(in the rows, 128 means zero)
Known rows, with every step that occurs
G, V, Q: [118 137 119 119 113 161  93 192 135 168  80 116 115 127 122 142 161 140
 121 184  85 146 129 131]
S, G, V, L: [106 144 112  82 133 142  39 224 120 170  56 123 132 141 104 134 164 153
  97 154 118 142 128 145]
C, G, V, Q, D, R: [105 157  98 111  94 158  51 177 127 137  77 133 142 127 141 157 177 157
 110 203  58 134 110 116]
P, V, Q, D, R: [111 125  99 116 116 147  64 149 135 131  99 135 151 137 128 123 175 152
 104 186  43 131 101 128]
D, Q, C, G, V, L: [ 85 130  46 134 102 133  69 185 122 169 109 107 129 153 120 143 150 155
 120 170  91 140 140 138]
P, V, Q: [114 119 109 125 129 159 107 160 137 158  80 132 139 128 116 131 161 162
 113 176  75 140 113 139]
V, L: [109 122 103 116 139 139  71 186 111 162  95 139 138 141 112 131 150 145
 106 150 104 160 132 141]
G, V, Q, C: [112 135 100 125 112 154  94 186 117 191 103  94 120 141 120 133 146 126
 117 177  80 145 149 130]
P, V, L, S, G: [ 90 129  94 124 144 138  58 205 142 162  70 131 149 154  87 120 153 169
  92 130 120 144 108 162]
L, S, G, V, Q: [109 148 120 118 110 163  74 226 157 177  55 109 119 140 104 138 151 139
 112 162 109 151 119 147]
P, V: [107 133 103 119 139 146 102 145 140 140 122 127 133 134 112 136 143 175
 105 154  99 129 130 146]
C, G: [106 152 101 113 127 154  97 156 120 147 100 143 138 123 125 164 132 174
 111 159 115 147 136 134]
D, Q, C: [111 120  66 125 112 134  96 149 139 163 154  98 117 152 123 128 118 131
 125 155  87 149 158 143]
D, Q, C, G, V, R: [110 131  64 132  95 156 107 163 138 168 122  88 119 158 114 153 144 166
 126 184  84 137 162 140]
C, G, V, R, S: [124 153  98 131 117 155 127 190 145 181  70 118 143 125 118 174 168 192
 108 183 115 142 155 136]
L, V, R: [121 122 102 125 138 149 111 185 119 165 135 109 126 138  95 132 153 163
  95 173  97 151 135 142]
G, V, Q, D, R: [115 142 109 108  99 151  47 181 134 141  95 117 129 138 136 135 176 133
 109 193  52 137 116 119]
R, N: [127 133 105 127 148 149 108 175 145 147  86 131 119 116 113 139 149 131
 110 148 100 137 158 133]
L, S, G, V, R, N: [129 141 118 133 133 168  97 229 174 167  52  97 109 141  80 140 165 139
 104 150 114 134 161 151]
D, R: [121 142 104 107 115 140  73 150 151 126 121 140 126 142 122 130 152 138
 113 160  87 144 137 138]
L, V, G: [111 130  99 122 143 138  64 208 138 148 118 133 131 123  99 124 137 169
  99 159 101 150 108 129]
Q, D, R, S: [124 149  89 113 121 122  72 165 144 149 117 131 152 130 140 142 159 150
  95 164  85 144 137 128]
Q, C, G: [101 149  79 118 126 144  99 150  99 172 124 122 142 136 124 158 118 162
 109 153 110 148 157 133]
S, G: [121 147 121  76 136 149  71 182 126 161  82 130 134 128 112 142 133 157
 100 146 120 149 139 145]
P, V, R, S, G: [135 132 108 101 145 148 117 184 154 186  50 121 160 131  96 141 169 194
  89 161 109 136 144 153]
L, S, G: [108 149 114 109 129 147  75 195 148 162  94 122 127 143 100 138 121 150
 104 130 130 155 134 155]

Rows
[125 152 116  92 123 146  72 227 126 202  36 109 152 111 130 151 168 159
  91 179  94 143 125 126]
R, S, G, V, Q, D
[100 117  92 124 146 138  76 169 121 152  96 136 146 143 105 124 163 168
  99 151  96 138 119 147]
P, V, L
[136 142 108 128 122 150 123 194 153 186  90 104 127 133 113 151 168 167
 106 177 109 144 161 141]
G, V, R, S
[106 151 110 121 107 168  96 186 127 163  59 130 130 118 127 165 161 164
 119 192  90 144 122 126]
C, G, V, Q
[114 125 108 119 143 148  68 171 158 133  91 142 140 132 106 126 140 185
 110 154  94 137 115 137]
P, V, G
[ 86 147  70 124 124 140  66 191  93 181  97 115 141 146 118 149 149 161
 105 161 107 140 147 134]
Q, C, G, V, L
[ 91 137  96 152 121 140  66 214 143 163 107 114 116 157 104 133 151 141
 110 143 118 151 128 151]
G, V, L, S
[133 156 101  87 121 128  76 190 166 162  63 144 151 125 120 137 166 153
  98 153 108 146 138 143]
D, R, S, G
[115 142 103 101 119 137  50 150 126 125 137 129 136 141 134 135 147 142
 100 161  74 140 131 128]
Q, D, R
[145 136 116  92 137 148 111 200 139 197  53 123 154 129 103 147 157 168
  95 158 120 157 157 147]
V, R, S, G
[118 136  79 134 119 121  83 202 131 173 101 126 158 114 127 128 183 145
  86 193  58 150 101 119]
L, V, Q, D, R, S
[120 153  77 137 117 148 129 182 127 206  93  97 148 137 117 167 155 179
 106 177 110 140 174 134]
Q, C, G, V, R, S
[108 116  87 133 128 150 108 154 117 181 103 111 143 140 113 123 147 147
 110 169  71 142 133 136]
P, V, Q, C
[102 161 116 112 119 149  68 210 163 160  94 104 111 145 101 143 134 154
 105 139 133 139 135 154]
L, S, G, V
[101 152 106 111 112 164  74 185 101 163  76 120 140 117 138 168 156 168
 106 193  80 139 118 116]
C, G, V, Q, D
[ 94 146  57 129  97 143  93 158 141 156 135  95 116 146 127 156 130 161
 127 172  94 130 152 137]
D, Q, C, G, V
[134 143 106  85 116 136  59 204 137 179  39 140 169 118 131 137 177 143
  93 177  70 155 116 125]
V, Q, D, R, S, G
[118 147 123 115 117 164  82 213 158 171  85  95 114 157  88 143 147 157
 105 152 123 145 146 157]
L, S, G, V, R
[129 148  91 122 116 128  97 166 169 150 100 141 142 128 127 138 165 146
 108 161  96 149 142 136]
D, R, S
[132 118  96 143 155 151 123 199 134 161 102 111 120 121  86 131 171 145
  92 171  88 140 150 135]
L, V, R, N
[104 144 100 126 108 154  76 219 138 202  77  89 123 150 103 131 137 125
 111 154 103 151 137 145]
L, S, G, V, Q, C
[126 148  97 123 103 138  73 196 153 168  76 119 144 124 141 142 189 140
 104 195  61 139 122 119]
G, V, Q, D, R, S
[ 96 138  68 138 124 145 106 186  87 192 110 119 148 120 112 146 144 156
 101 184  84 155 121 125]
L, V, Q, C, G
[120 152 118  75 103 153  27 204 132 152  56 119 138 134 126 132 177 140
 100 186  64 135 111 126]
S, G, V, Q, D, R
[128 152 109  89 138 134  97 198 145 189  60 131 150 115 116 149 145 164
  95 144 128 152 146 142]
R, S, G
[106 135  85 125 118 158 106 166  93 189  84 129 149 128 125 154 135 148
 118 175  84 160 141 126]
V, Q, C, G
[102 135 103 117 128 141  61 203 123 160  95 122 123 144 114 136 162 149
 105 160 106 144 134 140]
G, V, L
[133 137 100 104 145 134 113 222 132 200  78 113 152 121  91 138 166 178
  79 168 117 153 137 145]
L, V, R, S, G
